Known rows, with every way that one mark hangs from another
[N D M]: [-0.101  1.797  1.070 -1.542  1.625 -1.936 -1.240 -0.619 -1.168 -0.931
  0.576  0.245  0.188  3.070 -2.013 -0.174  2.827  0.088  0.503  0.812
  2.205  0.286  1.004 -1.907  1.586  0.936]
[T [D N [Q K]]]: [-0.147  0.322 -0.348 -1.115  1.580 -2.029 -1.091 -1.234  1.576  1.097
 -1.368  3.616 -0.305  1.885  0.237  0.378  3.936  0.088  3.047 -0.376
 -0.127 -0.970  0.795 -0.066  3.593  0.761]
[Q D K [M N X]]: [-0.907 -3.744  1.490 -2.804  0.452  1.311 -0.261  1.509  0.067  0.764
  1.293  2.964 -0.135  0.278 -1.494 -0.959  2.594 -0.289  0.567 -0.063
  4.093 -0.902 -0.336  0.608 -2.087  0.936]
[K [Q [D M X]]]: [-0.296  1.984 -0.302 -0.630  0.788 -1.683 -0.216 -0.110 -0.488  0.416
 -3.048  0.748  1.175  0.972 -2.692  0.309  2.248 -0.162 -0.343 -0.963
  3.974 -0.878 -0.144 -1.070 -0.224  2.331]
[X M]: [-0.390  5.819 -1.116 -1.419  1.685 -1.836 -1.557 -0.019  0.307 -0.210
  1.887  0.706  0.883  2.850 -1.384  0.675  0.257  1.132  1.293  0.935
  0.265 -1.298 -0.124 -0.583 -0.097  1.278]
[N [D Q] [M X]]: [ 0.265 -3.546  1.997 -1.594  2.151 -1.637 -1.959 -0.817 -0.503 -1.590
  1.066  0.936  0.190  3.160 -0.213  0.199  1.809 -0.420 -1.565 -0.404
  2.403 -0.732  1.626 -1.322  0.428  0.850]
[Q [D N] K [M X]]: [-0.162 -4.034  0.586 -2.503  0.289 -0.215 -0.857  0.704  0.380  0.684
  1.965  2.926 -0.331  0.193 -0.685 -0.708 -0.466 -1.261  1.583 -0.390
  4.341 -0.984 -0.223  0.928 -0.771  0.418]
[D [N [M X]] [Q K]]: [ 0.455 -4.091  0.498 -1.130  1.217 -1.609 -2.239 -1.008  0.941 -1.201
 -0.777  1.987 -0.467  1.224  2.630  0.304 -0.211 -0.246  0.275 -2.223
  0.322 -1.203  1.859  1.293  2.365 -0.245]
[Q D K M]: [-0.047 -1.294 -0.185 -2.021  0.495  0.726 -0.240  0.867 -0.073  1.303
  1.687  2.715  0.043 -0.154 -1.449 -0.739  2.066 -0.919  2.422  0.885
  3.349  0.016 -0.757  0.100 -1.248  1.268]
[Q [D N X]]: [ 0.793  0.534  0.496 -1.472  0.757 -4.123 -1.105 -0.579 -0.292  0.389
 -0.062 -0.616  0.143  2.504 -2.363 -0.151 -1.813 -1.032  1.804 -1.338
  3.559 -0.952 -0.357 -1.094  3.279  0.482]
[Q [D N] K M]: [ 0.242 -1.684 -0.431 -2.217  0.110 -0.195 -0.462  0.352  0.030  1.281
  1.510  2.085 -0.496 -0.184 -0.832 -0.652  0.475 -1.233  2.942  0.029
  3.777 -0.460 -0.551  0.725  0.309  0.457]
[K [Q [D M]]]: [-0.512  2.835 -0.142 -0.761  1.197 -1.070 -0.070 -0.201 -0.264  0.462
 -2.661  1.557  1.281  1.112 -2.812  0.432  3.780 -0.724 -0.488  0.035
  3.584 -0.848 -0.105 -1.250 -0.485  2.463]
[T [D M Q X]]: [-0.739  2.557 -1.020 -0.651  1.424 -2.109 -1.050 -0.389  0.744  0.661
 -3.280  1.994 -0.083  2.289 -1.018  0.729  4.389  1.975  1.621 -1.165
  0.640 -0.923  0.639 -1.191  2.410  1.657]
[N [D Q] M]: [ 0.686 -1.158  1.001 -1.297  1.973 -1.513 -1.580 -1.152 -0.856 -0.999
  0.566  0.092  0.041  2.777 -0.401  0.247  2.731 -0.382 -0.203 -0.019
  1.802 -0.221  1.290 -1.531  1.570  0.885]
[D [X M]]: [ 0.005  3.620 -1.022 -0.984  0.879 -3.422 -1.681  0.263 -0.077 -0.285
  0.371 -0.579  0.648  2.371 -1.409  0.355 -2.648  1.954  1.428 -1.217
  0.910 -0.992 -0.062 -0.329  0.804  1.056]
[D [M X] N Q]: [-0.431  0.143 -0.243 -0.902  1.262 -2.691 -1.852 -0.275  1.192 -0.744
 -2.048  1.015 -0.438  2.244  0.855  1.539 -1.233 -0.120 -1.702 -2.493
  1.745 -2.126  1.283  0.491  1.892  0.669]
[Q [D X]]: [ 0.505  0.932  0.716 -1.258  1.138 -3.219 -0.855 -0.076 -0.396  0.391
  0.098  0.025  0.663  2.548 -2.968 -0.247 -0.222 -0.687  1.288 -0.453
  3.128 -0.495 -0.568 -1.729  1.709  1.271]
[K Q]: [-0.539  3.215 -0.050 -0.434  1.247 -2.059 -0.470 -0.159  0.323  0.466
 -2.336  2.383  1.489  0.642 -1.901  0.562  2.294 -0.029 -0.439 -0.036
  1.161 -0.525  0.557 -0.509 -0.241  2.303]
[Q [D [M X] N]]: [-0.499  2.079  0.665 -1.712  1.141 -2.553 -0.923 -0.042  0.052 -0.175
 -0.517  0.681  0.116  3.070 -2.629  0.286  0.682 -1.201  0.142 -0.360
  4.287 -1.407 -0.142 -1.315  1.759  0.931]
[M N [X [D [Q K]]]]: [-1.258 -3.758  2.677 -2.033  1.363 -0.370 -0.618  0.656  0.789 -0.235
  0.553  1.245  0.677  2.792 -0.632 -0.314 -0.503  1.018 -1.841 -0.377
  1.794 -2.338  0.910 -0.016 -0.763  0.930]
[M [D Q X] N]: [-0.432 -1.296  0.919 -1.401  1.475 -3.953 -1.147 -0.538  0.489  1.265
 -3.109  0.148  0.158  1.628 -0.423  0.414  2.762  4.113  1.350 -2.052
 -1.698 -1.354  1.582  0.348  1.906  0.699]
[N [D M Q]]: [ 0.156  1.407  0.103 -0.900  1.754 -2.053 -0.634 -0.255 -0.003  0.228
  0.313  0.236  0.012  3.022 -1.594  1.106  0.439 -1.215 -0.563 -0.015
  3.203 -0.600  0.069 -1.331  0.890  1.896]

Rows
[-0.087  1.676 -0.468 -0.758  0.539 -2.298 -0.388 -0.465 -0.419  0.374
 -3.215  0.313  0.796  0.959 -2.297  0.376  1.145 -0.413  0.032 -1.555
  4.252 -1.207 -0.009 -0.622  0.840  1.776]  [K [Q [D M N X]]]
[-0.620  1.977  0.203 -2.105  0.387 -1.512 -0.552  1.065 -0.543  1.099
  0.090  0.377 -0.221  0.689 -2.050  0.085  1.098  1.427  0.229 -0.485
  2.107 -0.572  0.244 -0.124 -0.019  1.022]  [Q [M [N [D X]]]]
[-0.391  0.860  0.204 -1.641  0.682 -0.249 -0.029  0.164 -0.562  1.212
 -1.893  1.554  0.932 -0.289 -2.362  0.071  4.437  0.010 -0.507 -0.233
  3.350 -1.145  0.078 -0.434 -1.256  1.957]  [K [Q D [M N]]]
[ 0.406  3.060 -1.385 -1.263  0.309 -4.672 -2.028 -0.476  0.069 -0.288
  0.101 -1.474 -0.105  2.332 -0.559  0.476 -4.888  1.515  2.172 -2.413
  1.507 -1.658  0.240  0.577  3.045 -0.079]  [D N [X M]]
[-0.559  2.158  1.540 -1.716  0.902 -2.819 -0.325  0.495 -0.412  0.529
 -0.568 -0.533  0.022  2.881 -2.904  0.020  0.543  0.582  0.079 -0.885
  2.526 -0.591  0.061 -0.808  1.904  1.057]  [M [N [D X]]]
[-2.137  5.105  0.002 -1.274  1.742 -1.742 -0.781  0.241  1.010  0.428
 -2.275  3.850  0.331  3.017 -2.637  0.432  6.055  1.611  1.148  0.830
  0.936 -0.792  0.654 -1.679  1.279  1.852]  [T [D [M X]]]
[ 0.151  2.371 -1.355 -1.556  2.042 -3.148 -2.034 -1.326  0.748  0.454
  1.066  0.392  0.499  2.515  0.282  1.019  0.604  2.495  2.498  0.033
 -1.150 -2.105  0.841  0.357  0.891  0.575]  [X [M [D N Q]]]
[-1.131  0.156  1.502 -1.649  1.518 -1.145 -1.727 -0.067 -0.375 -1.642
 -0.003  1.224  0.911  2.738 -0.942 -0.528  1.793  1.852 -0.714  0.669
  0.675 -0.889  1.743 -1.387  0.090  0.706]  [N [M [X D]]]
[-1.581  5.392 -0.481 -0.922  0.144 -2.513 -0.611  1.366 -0.392 -0.175
 -3.992 -0.924 -0.140  2.088 -2.448  0.442  0.490  2.770 -0.204 -2.333
  2.105 -0.671  0.239 -0.458  1.516  1.323]  [D [M N] X]
[ 0.445 -2.887  0.018 -1.168  1.011 -1.325 -0.641 -0.982  0.709  0.576
  1.533 -0.175  0.415  2.107  0.656 -0.061 -3.706 -0.166  1.381  0.299
  1.451 -1.865  0.494 -0.006  1.595  0.569]  [X [D N [Q K]]]
[-0.182 -1.245  0.106 -0.841  2.114 -3.124 -1.202 -0.884  1.291  1.300
 -1.035  2.810  0.611  1.258  0.309  0.525  2.736  2.182  2.512  0.180
 -2.299 -0.499  1.337  0.319  0.735  1.291]  [M [D [Q K]]]
[-0.294  0.157  1.585 -1.646  1.343 -1.360 -0.241  0.183  0.190  0.594
 -0.016  0.644 -0.091  2.499 -1.519  0.224  1.832 -0.434 -0.114 -0.487
  2.003 -0.723  0.209 -0.293  1.351  1.170]  [M [N [D [Q K]]]]
[-0.962 -1.106 -0.032 -0.553  1.466 -0.221 -1.174  0.740  1.348 -0.689
 -1.541  2.927  0.103  1.613  0.811  0.976  0.803  0.047 -1.452 -1.348
  1.452 -1.054  0.757  0.510 -0.918  1.777]  [D [M X] [Q K]]
[ 1.413 -2.931 -1.599 -0.860  0.476 -2.859 -2.193 -0.948  0.805 -0.287
  0.312 -0.675 -0.556  1.257  2.453  0.667 -5.335  0.584  2.099 -3.645
  1.194 -1.930  0.441  2.034  2.446 -0.152]  [D N [Q K] [X M]]
[-0.686  1.447  0.002 -1.241  0.949  0.102  0.027  0.647  0.161  0.370
 -0.270  2.163  0.213  1.873 -2.251 -0.393  2.516 -1.309  1.976  0.690
  3.838 -0.005 -0.937 -0.757  0.121  1.720]  [Q [D M] K]
[-1.270 -0.215  1.185 -1.783  0.916  0.488  0.010  1.105  0.255  0.007
 -0.538  2.332  0.114  2.156 -2.301 -0.547  2.905 -0.862  0.673  0.011
  4.378 -0.624 -0.632 -0.372 -0.448  1.486]  [Q [D [M N X]] K]
[-0.544 -1.665 -0.377 -0.830  0.910 -1.407 -1.530  0.021  1.502 -0.695
 -1.812  2.048 -0.644  1.575  1.669  1.109 -1.457 -0.432 -0.728 -2.542
  2.061 -1.717  1.045  1.424  1.266  0.626]  [D [M X] N [Q K]]
[-1.346  2.230 -0.082 -1.030  2.061 -1.323 -1.105 -0.262  1.307  0.378
 -2.348  3.728  0.181  2.739 -1.046  0.865  5.900  1.188  0.425 -0.034
  0.527 -1.267  0.925 -1.317  1.287  1.820]  [T [D [M X] Q]]
[-0.916 -1.030  1.659 -1.680  1.360 -2.776 -1.223  0.101  0.781 -0.368
  1.587  1.231  0.969  3.201 -1.385 -0.083 -3.452  0.332 -0.743  0.412
  1.996 -1.976  0.828 -0.714  0.266  0.819]  [M [X [D N]]]
[-1.057 -2.944  0.113 -1.994  0.217  0.259 -0.727  1.198  0.705  0.585
  2.014  3.003  0.127 -0.036  0.054 -0.595 -2.070  0.817  1.011  0.399
  2.091 -0.937  0.445  1.257 -2.059  0.798]  [Q K [M [X [D N]]]]
[-0.540 -0.629 -0.518 -0.868  1.103  0.292 -0.163 -0.059  0.422  0.337
  0.324  0.042  0.642  2.261 -0.204  0.143 -1.284  0.714  0.395  0.923
  1.874 -1.529  0.193 -0.721 -0.324  1.644]  [X [D M [Q K]]]
[-0.774  2.648  0.314 -2.209  0.649 -1.117 -0.450  1.007 -0.384  1.172
  0.443  0.913 -0.143  0.780 -2.162  0.173  2.081  1.057  0.122  0.247
  1.865 -0.551  0.280 -0.252 -0.235  1.110]  [Q [M [N D]]]
[-1.488 -0.093 -0.210 -2.110  0.443 -0.232 -0.300  1.047  0.516  1.848
 -0.811  3.115 -0.215 -0.786 -0.450 -0.435  3.970  3.272  2.821  0.241
 -0.534 -0.162  0.809  1.615 -1.149  0.882]  [Q K [M D N]]
[ 0.191 -0.391 -0.027 -1.092  1.979 -4.847 -1.671 -1.598  1.191  1.259
 -1.433  1.476  0.237  1.721  0.328  0.913  1.301  2.094  2.335 -0.656
 -2.067 -1.229  1.707  0.315  2.676  0.507]  [M [D N Q]]
[-0.922  1.104 -0.408 -1.264  0.587 -1.760 -0.407  0.150 -0.166  1.476
 -3.332  1.683  0.907 -0.862 -1.488  0.316  3.678  2.853  0.240 -0.991
  0.784 -1.009  1.066  0.529 -1.206  1.781]  [K [Q [M [D X] N]]]
[-0.397 -1.048 -0.489 -1.295  0.959 -1.030 -0.911 -0.153  0.868  1.334
 -1.894  2.910 -0.335  0.814 -0.061  0.026  4.232  1.987  2.536 -1.238
  0.244 -0.783  0.641  0.090  1.612  1.123]  [T [D [Q K [M N]] X]]
[ 1.371 -2.607 -1.168 -0.996  0.164 -3.956 -2.132 -0.604  0.392  0.467
 -1.020 -0.724 -0.738  0.107  1.655  0.883 -4.333  0.885  0.645 -3.854
  0.996 -1.555  1.042  1.324  2.827 -0.098]  [D N [Q M] X]
[ 0.238 -1.876  0.220 -1.173  1.626 -1.508 -1.738  0.190  0.931  0.234
  0.411  2.394  0.357  0.670  0.744  0.981  0.315  0.150 -1.326 -0.842
  0.028 -1.222  1.072  0.156 -0.644  1.297]  [D [Q [M X]]]
[-0.133  0.633 -1.383 -0.560  0.716 -1.414 -1.153 -0.321  1.149 -0.102
 -2.283  1.218 -0.799  1.212  1.458  1.167 -0.551 -0.385  0.615 -2.145
  1.469 -1.194  0.718  1.204  2.387  0.687]  [D M N [Q K]]
[ 0.635 -2.084 -0.359 -1.052  0.572 -2.263 -1.529  0.352  0.093  0.529
 -1.398 -0.224 -0.188  0.179  0.648  0.643 -1.113  1.777 -0.405 -3.020
  0.488 -1.184  0.815  0.593  0.790  0.849]  [D [Q [M N]] X]
[-2.419  4.875  0.872 -1.468  1.074 -1.332 -0.680  1.533  0.409 -0.591
 -2.620  1.517  0.229  2.762 -2.451  0.631  2.665  1.609 -1.902 -0.670
  1.945 -1.168  0.671 -0.628 -0.057  1.583]  [D [M N X]]
[ 0.502 -1.992 -0.358 -1.534  0.852 -1.523 -0.894 -0.885  0.291  0.854
  1.659 -0.799  0.331  1.629  0.391  0.220 -3.369  0.498  0.715  0.301
  1.433 -2.203  0.688 -0.273  1.167  0.503]  [X [D N [Q M]]]
